Each row comes from the steps of one walk. Every step used is in the known rows, and no mark comes twice. Write the walk behind each row, first mark first.
Known rows:
mibu/kosi/memem/guve/bakov: [  4  -7   0   6   9  -9 -22   3  -2  -2  -6  19 -10   8  -4  -9   4  -6
 -11   7  31  25  12  17  16  14]
nobapan/bakov/nuza: [ -9   6  16  13   5  -4  -4   0  15   5  15  14   9 -16   3   9   4  -2
   4  11 -11  -8 -11 -15 -21  -2]
kosi/memem/nuza/gulebit/nobapan: [  4  -8  -6   3  -6  -7 -23   7 -14  -5   7  -2  -3  11  -9  -5   1   2
   7  10   1   0  21   5   5  19]
femotod/kosi/memem/guve/bakov/nobapan: [  8   5  19 -17  -7   1 -10  -2  -8  -2 -29  37   6   1  -7 -13   1   2
   1  -7  18  32  20   9   3  10]
nuza/memem/kosi/femotod: [  3  -2  21  -9  -7  -4  -3   2  -5  -1   4  22   2   9  -1  13   1   6
   8   5 -21  13   0   6 -10   7]
bakov/guve/memem/kosi/mibu: [ -9   7  -3 -21  -3   9   3   4 -20  -6  -8 -24  11  10   4  17  -3  11
   4  -6 -18   0  10  13   0  -4]
femotod/kosi: [  6   5  32  -4   0   7  -3  -1 -17  -4 -11  18  -3  -1  -3  -7  -2  -5
   3  -8  -1  26  10   3   2   4]
gulebit/nuza/bakov/guve/memem/kosi: [  9  -3  18 -11  -1   7  10   4  39   0   4 -13 -10 -10   2   7   1  16
  -1  -5   4 -11  -4 -11   8  -8]
mibu/kosi/memem/guve: [  4  -3   5   8   9  -7 -24   5  -5  -4  -4  15 -19   8  -3 -18   5  -3
 -10   1  28  23  18  15  24  13]
mibu/kosi: [  2  -3  13  13  15  -6 -10   3 -10  -2   3   0 -18   8  -1  -5   0 -13
  -8   6  20  11   2   8  19   3]
kosi/memem/nuza/gulebit/nobapan/bakov: [  2  -7  -7   4  -4  -9 -22   9  -7  -2   8   3   5   8  -9   1   2   2
   9  16   1   1  13   2  -4  20]
mibu/kosi/memem/nuza: [  7  -5  12  10  10 -10 -27   8  -3  -6   4   7 -17  18  -5 -18   5  -5
  -5  11  14  14  17  10  25  17]
bakov/nobapan/gulebit/nuza/memem/guve: [  1  14 -12 -12  -2  -4  19  -2   0   1 -18 -14   7  10   6 -18   0  -5
  -9  -5  28 -23 -19 -13   2  -8]
guve/memem: [ -8  -8 -10   3   5   9   3  -2  -3 -10  11 -19   5  13   5  13   1 -17
   1  -3 -10  16  11   5  -9   1]
nobapan/bakov: [ -9   3  -3  12   2  -6   5   6  10   3   9   6  12 -10   1  18   0 -13
   5  13  -9  14 -28  -8 -26   5]
bakov/guve/memem/nuza/gulebit: [ -5  -1 -17  -8  -1   8  -5   2  -9  -9  -1 -40   9  12  -2   9  -3   7
   3   5  -8 -10   6  11  -6  -1]
mibu/kosi/femotod: [ -3 -10  14   4  10  -6 -11   8 -16  -3  -3  14  -8  10   0   5   1  -3
  -7  12  20   8  10  10   1   5]
kosi/memem/nuza: [  6   0   1   5 -10  -5 -22   9   1 -10   9   2 -10  16  -7 -18   3  -2
   5   5 -17  17  18   4  13  21]
guve/bakov/nuza/memem/kosi: [ -1  -7  17  -1  -1  -6  -2 -14   8   7   7  21  14  -3  -4  21   1  -7
  -1  13  -7  -1  -5   2 -13  -1]
memem/guve/bakov/nuza/gulebit: [ -6 -14   1  -4   1   6 -11 -12  -3   2  -5   1  10 -18  -3   7  -1   6
 -12   4  21  12  -1   4  -5  -1]
femotod/kosi/memem: [ 10   8  25  -5  -6   2 -12   4 -11  -6 -13  34  -5   6  -6 -14   1  -5
   6  -8  -2  29  24   9   3  13]
sozod/nuza/gulebit/nobapan: [  7  -5 -20  25   9  10   2  -3 -28   6  11   0  -9  -7   3 -13  -5  -1
   4  -7 -14 -22  16   0   1  -8]
gulebit/nuza: [  9   5  23   7  -2   8   2   3   8  -1  11  -3 -13   0   2  -8  -1  -4
  -7  -9   2  -2  -3 -11  -1   4]
sozod/nuza/memem/guve: [ 17   3 -15  27   1  12  -6  -5   2   2  14  19 -20  -4   6 -38   2   5
  -3 -16 -37   7  12   1   6   2]
memem/guve/bakov/nuza: [ -7 -10   4  -4  -1   7 -11 -12   1   2  -4   6   6 -16  -2   1   1   8
 -11  -3  11  19  -1   3   2  -1]
gulebit/nobapan: [-13  -6  -6   6   1  -2   2  -6 -36  10   3  -4 -10  -6  -4   9  -1   6
  14 -18   0  -7   3  -1  13  -4]
bakov/nobapan: [ -3  17   0  -6  -6 -10  19  -1 -10  -1 -16 -10  -8   6   1  -5  -5 -14
   1  -3  17 -13  -2  -7  12 -12]
sozod/nuza: [  9   7 -10  28   3  13   3  -1  -7  -1  13   6 -18  -1   6 -32  -2  -6
   0 -14 -41   1  12  -1  11  -5]

Which walk is each row?
[-14  -6   2   7   5  -5  -9 -10 -16  18   7  18   5 -21  -2  12   7  21
  15 -10   2 -16  -2 -11  -6  -2]
gulebit/nobapan/bakov/nuza/memem/guve
[-25  -8  -7 -13   2  -1   1   0 -25  13  -8   4  24  -9  -2  35   2  25
  23  -6  -6 -10  -6  -1 -14  -5]
gulebit/nobapan/bakov/guve/memem/kosi/femotod
[ 10   3 -26  16   5   2  23  -1  24   3   2  -3 -17 -10   8 -30  -2  -1
  -1  -6 -19 -20  -1 -12  20 -19]
sozod/nuza/bakov/nobapan/gulebit
[ 13   2  17  -3  -3  -4  19   2  39   3   2  -6 -20 -13   2  -3   0   2
  -5  -3  23 -20  -8 -22  10  -9]
gulebit/nuza/bakov/nobapan
[ -8  16 -20  -9  -1  -9  25   0 -13  -2 -20 -23   9  13   5 -10  -4 -17
  -4   0  19 -21 -20  -8   6 -13]
bakov/nobapan/gulebit
[-10  -6 -19 -14  -2   2   6  -8  -3   2 -22  -7  18  -7   0   2  -3  -1
 -12   0  26  18 -21   3   0  -2]
memem/guve/bakov/nobapan/gulebit
[ -8   7 -22  -5  -4   7   4   2  -7  -7  -3 -27   2  10   2   8  -3   1
   4  -7 -13  -3   4  14  -5  -7]
bakov/guve/memem
[-14   3  -4 -21  -5  10   2   5 -12  -7 -12 -19  14  12   2  18  -2  15
   9  -5 -19   1   9  16  -4  -8]
bakov/guve/memem/kosi/femotod
[-11   7  -4 -17  -3  10   3   2  -9  -7  -9 -26   9  10   2  13  -3  10
   8  -8 -18   2   5  15   5  -9]
bakov/guve/memem/kosi
[ 13  -3 -16  25   4   6  13   0  25   1  15   4 -27 -16   5 -25  -1   0
   1  -7 -33  -5   7  -7  19 -13]
sozod/nuza/bakov
[ -6   3  40 -23  -1   4   0   7 -37  -3  -2  -2   8   1   4  20  -5   7
   0   0 -19  16   7   0  13   4]
memem/kosi/mibu
[  4   3 -15   6   3   3   9   2   5  -2  10 -14  10  13   7 -13   1 -11
 -11  -1  -1 -10 -29  -8 -15   5]
nobapan/gulebit/nuza/memem
[ -9   0 -26 -11  -2 -12  25  -7  -2   5 -18  -6  28   9  -2  20  -6 -26
  -6  15  21  -4 -32   0 -16  -6]
guve/bakov/nobapan/gulebit
[-23  -4  -8  -8   4   0   2  -3 -23  13  -5  -3  19 -10  -2  29   1  20
  23  -9  -6  -9 -10  -2  -6  -6]
gulebit/nobapan/bakov/guve/memem/kosi
[ -2  -8 -13  -2  -7  -4 -20  -3  -8   3  -4  21   3  -5  -7   0   3   5
  -1   0  19   8  21  11  -1  10]
kosi/memem/guve/bakov/nuza/gulebit/nobapan
[  8  -3  -8  -1 -12 -10 -15  10  22  -8   6  -2 -15   6  -8 -13   3   8
   6   8 -13   6  13   3  18  13]
kosi/memem/nuza/bakov/guve
[  7   7  23  16   0  -4 -12 -10   4   2  22  16 -18  -3   1 -13   6   1
  -1  -2 -15 -22  19  -6   1  -4]
bakov/nuza/memem
[ -5   0 -12  -8  -5 -13  21  -8   0   5 -16   2  16   3  -5  23  -6 -24
  -2  13  19   2 -20   1 -12  -5]
guve/bakov/nobapan
[  0  -8  -9 -17  -1  -4  16   5  25  -3   0 -21  -7 -14   1  23  -2  13
   3   5  -4  -6  -1   0  10 -12]
nuza/bakov/guve/memem/kosi/mibu
[ -2  -8 -11 -13  -1  -2  16   3  35  -3  -1 -24  -9 -14  -1  19  -2  12
   7   3  -5  -4  -6   2  15 -16]
nuza/bakov/guve/memem/kosi
[  9  -2  26 -12  -2   5 -20  -3  -9  -2 -17  37   8  -5  -7  -8   2   4
  -1  -1  19  23  28  10  -5  11]
femotod/kosi/memem/guve/bakov/nuza/gulebit
[-10  -1 -16  -1   4   0  -1   7  10  -1   4 -17  28  -3   0  27   0   1
   7  21  -5  -3 -22  -1 -35   3]
nobapan/bakov/guve/memem/nuza/gulebit
[-15   6  -7  -7   2   2   4   6  10   1  -2  -7  27  -4   3  27   0   4
  11   9 -15   8 -22   1 -25  -2]
nobapan/bakov/guve/memem/kosi
[ 13   3 -23  21   1   6  13   1  24   2   9  -1 -26 -16   4 -26  -3   8
   2  -9 -35 -13   5  -2  19 -16]
sozod/nuza/bakov/guve
[ 16   2  13  -2  -5   1   1  -5  19   5   1  14  -4  -2   1  -7   3   3
 -10  -6  18  -2  -9 -11 -11   8]
gulebit/nuza/memem/guve/bakov/nobapan
[  0   0  21  12   6   0  -9  -7 -12  -1  16  -6  -8 -10   0   2  -1  -4
  -5   9  10 -34  21  -5  -3 -11]
bakov/nuza/gulebit
[ -2   3 -12   3   4   7  11   4  -1  -4   5 -23  11  11   7 -12  -1 -11
 -12  -4   1  -9 -28  -9  -8   1]
nobapan/gulebit/nuza
[ 19   4  19  11  -4   2   0   1  16   2  17  10 -15   3   1  -8   3  -4
  -6  -7  -1  -5  -5 -10 -11  10]
gulebit/nuza/memem
[ -1  17   0 -17  -1  -6  22  -1  -2   2 -19 -14  12  14   6 -11  -2  -6
  -4  -2  19 -25 -20 -13   6 -10]
bakov/nobapan/gulebit/nuza/memem/kosi
[ 17   1  18   6  -4   7  -6  -1  17   2  12  11 -14  -3   2 -14   4   7
 -10 -11   6   4  -3  -9  -6  11]
gulebit/nuza/memem/guve
[  1  -6   5   7  -1  -9  -1 -14  10   7  11  21   9  -3  -4  18   1 -14
  -4  13  -3  -5  -5   1 -19   1]
guve/bakov/nuza/memem
[  1  -4 -16   1   5   3  17   5  21  -2   7 -24   5   1   7  -8   0  -7
 -11   1   7 -13 -32 -13  -3  -4]
nobapan/gulebit/nuza/bakov
